Every row comes from one small tree of marks. The marks that hang from a mark follow it in brackets, in the order of their numbers. Every link used is in the known rows. Which tree was each row made from?
In the rows, zero is written as 128.
Known rows:
Q157{Q145 Q400 Q914}: [178 154  79 138 154 136 122 116 146 134 113 156  97 144 155 131 160 118
 112 158 116]
Q978{Q145 Q157 Q517}: [118 108 134 116 126 142 111 112  83  91 155 102 228 101 107 104 133  89
 185  94 132]
Q978{Q145 Q157{Q400 Q995}}: [ 93 125 103 113 152 154 110 112  99  93 129 143 162 142  93 128 129 102
 172 109 136]
Q157{Q145 Q400 Q995{Q914}}: [158  93 111 102 143 127 123 116 134 110 116 161 116 120 125 139 131 126
 139 140 142]
Q145{Q978{Q422 Q517}}: [122 108 136 140 111 103 151 125 139 108 141  67 168 122 134 117 106 142
 166 101 129]
Q914{Q995{Q157{Q145{Q978{Q422}} Q400}}}: [ 97 187 119 136 139 112 147 154 141 168 125 135 118 140 162 134  97 144
  86  99 127]
Q145{Q978}: [ 94  82  96 113 106 112 107 137 136 117 153 118 101 125 133 131 112 164
 132 143 132]
Q145{Q978{Q157{Q400 Q914} Q422}}: [127 158 144 165 132 123 160 129 144 126 111 117 121 172 124 124 138 137
 149 125 134]
Q995{Q914}: [131  11  86  85 101  95  81 125 152 106 159 148 104 108 133 127 116 145
 121 118 155]
Q995{Q157{Q145} Q914}: [153  47 135 107 126 121  84 119 110 134 157 132 106  76 150 122 103 149
  80 103 134]
Q157{Q995}: [134  33  70 108 135 133  87 115 134 104 153 116  89 121 114 134 125 146
 132  97 130]
Q995{Q914{Q157{Q145{Q978}}}}: [115  61 199 125  95 133 137 132 110 137 140 119 131  97 127 131 124 154
 123 169 131]
Q145{Q978{Q157{Q400} Q517}}: [102 189 196 120 107 119 145 138 114 103 135 115 182 137 101 115 120 101
 179 120 141]
Q914{Q157{Q145 Q400 Q995}}: [134 114 160 128 146 161 127 113 120 126 123 124 103 146 111 137 140 108
 121 122 115]
Q995{Q914{Q157{Q145{Q978{Q422}} Q400}}}: [114 114 206 141 106 115 176 129 143 135 108 121 132 145 137 132 115 136
 130 150 137]
Q914{Q157{Q145{Q978{Q422}} Q400} Q995}: [ 91 168 156 141 116 124 174 155 151 164 117 134 132 167 142 137 132 125
 112 129 127]
Q145{Q978{Q157{Q995} Q422}}: [121  76 148 151 131 142 148 125 108 106 136  74 128 138  99 127 125 161
 169  79 133]
Q968{Q400}: [136  48  51  96 120 113  71 124 125  99 151 123 119 168 112 122 123 125
  84  67 133]
Q995{Q157{Q914}}: [136  59  88 133 140 130  68 117 133 144 161 118  75 106 141 124 109 151
  63  97 118]
Q992{Q157{Q400 Q995{Q914}}}: [105  97  69  83 117 102  75 119 149 109 121 165  80 111 114 135 101 133
 104 142 136]
Q914{Q995{Q157{Q400}}}: [ 78 125  80  83 124  99  73 152 161 151 160 174  91 135 138 132  93 118
  60  76 144]
Q914{Q157{Q145 Q400} Q995}: [112 146 129 107 121 133 119 147 148 157 136 169 118 148 135 136 149  95
  92 121 130]
Q157{Q145{Q978} Q400 Q995{Q914}}: [126 121 141 116 133 127 152 128 124 116 109 149 124 117 121 145 117 152
 155 174 140]

Which tree is each row?
[172  35 183 127 123 123 142 107 113  85 141  82 190 102  88 112 126 117
 185  41 152]
Q978{Q157{Q995{Q914}} Q422 Q517}
[107 164 111 115 124 123 124 128 116 127  99 151  99  98 127 140 108 153
 122 198 119]
Q992{Q157{Q145{Q978} Q400 Q995{Q914}}}
[120 132  94 140 167 166 119 105 101 110 117 147 155 143  94 130 145 104
 165 131 126]
Q978{Q145 Q157{Q400 Q914 Q995}}
[118 182 195 143 116 110 172 131 128 102 122  87 185 153 110 111 117 105
 185  89 140]
Q145{Q978{Q157{Q400} Q422 Q517}}
[201 204 172 151 151 153 149 115 106 123 114 125 178 127 123 111 173  77
 162 124 120]
Q978{Q157{Q145 Q400 Q914} Q517}
[131 213  85 157 155 153 130 121 114 148  88 136  80 117 135 142 136 151
 112 208  89]
Q992{Q157{Q145{Q978} Q400 Q914 Q995}}
[107 244  52 135 130 125 122 156 142 179 100 180  93 121 158 140 143 137
  80 208 105]
Q992{Q157{Q145{Q978} Q400 Q914{Q995}}}
[119  91 146 145 112 122 139 133 123 110 143  89 128 145 123 118 126 155
 154  92 136]
Q145{Q978{Q157 Q422}}
[181 138  82 146 173 156 130 107 131 129 106 143  93 139 132 141 156 125
 130 149 113]
Q157{Q145 Q400 Q914 Q995}
[127 110 138 150 119 144 121 133 111 128 142 115 117 126 115 124 145 151
 139 141 128]
Q145{Q978{Q157{Q914}}}
[158 216 148 155 142 135 168 124 122 134 105 117 167 123 141 126 142 114
 159 184 111]
Q157{Q145{Q978{Q517}} Q400 Q914}
[120 129 168 135 128 102 149 129 133 138 118 122 121 121 155 128  82 157
 100 123 137]
Q995{Q157{Q145{Q978{Q422}} Q400} Q914}
[100 120 204 118 100 125 150 135 127 133 120 146 129 129 126 135 118 132
 123 178 137]
Q995{Q914{Q157{Q145{Q978} Q400}}}
[114 174 231 145 132 161 175 122  98 126 115  88 178 123  97 133 125 105
 164 145 109]
Q914{Q157{Q145{Q978{Q517}} Q400 Q995}}
[143 135  87 101 136 123  96 115 126 119 106 162  90 100 131 135 122 130
 107 158 123]
Q992{Q157{Q145 Q400 Q995{Q914}}}
[158 168  52 124 148 128 121 141 160 160 119 190 106 146 156 139 165 111
  98 149 127]
Q157{Q145 Q400 Q914{Q995}}
[116 114   4 112 119 114  62 142 157 162 144 165  71 106 146 131 143 138
  60 138 115]
Q992{Q157{Q914{Q995}}}
[108 209 161 132 116 123 157 156 130 144 129 152 188 134 104 124 144  97
 155 130 141]
Q145{Q978{Q157{Q400 Q914{Q995}} Q517}}
[135  88 179 106 111 125 122 122 139 129 128 157 119 129 130 129 131 110
 111 144 141]
Q995{Q914{Q157{Q145 Q400}}}
[126  93 176 163 118 142 160 126 120 139 129  71 124 138 143 127 130 153
 124 125 111]
Q914{Q157{Q145{Q978{Q422}}}}
[132 122 189 148 109 120 158 129 110 103 142  60 189 126 113 107 123 128
 183  78 134]
Q145{Q978{Q157 Q422 Q517}}
[150 154 166 129 126 110 143 118 139  94 129 100 176 157 115 105 132  83
 170  54 143]
Q978{Q157{Q400} Q422 Q517}
[ 97 220 161 118 129 120 141 156 117 160 137 136 173 102 140 127  97 112
 108 117 124]
Q914{Q995{Q157{Q145{Q978{Q517}} Q400}}}
[160 180 103 173 151 127 175 123 149 143  93 120 111 162 161 134 142 147
 134 165 115]
Q157{Q145{Q978{Q422}} Q400 Q914}
[175 135  43 142 142 142  82 114 120 147 121 127  74  96 162 124 157 142
  78 169  91]
Q992{Q157{Q145 Q914}}
[127  85 118 112 113 142 111 145 131 159 155 143 119 122 137 131 153 116
  90 106 124]
Q914{Q157{Q145} Q995}
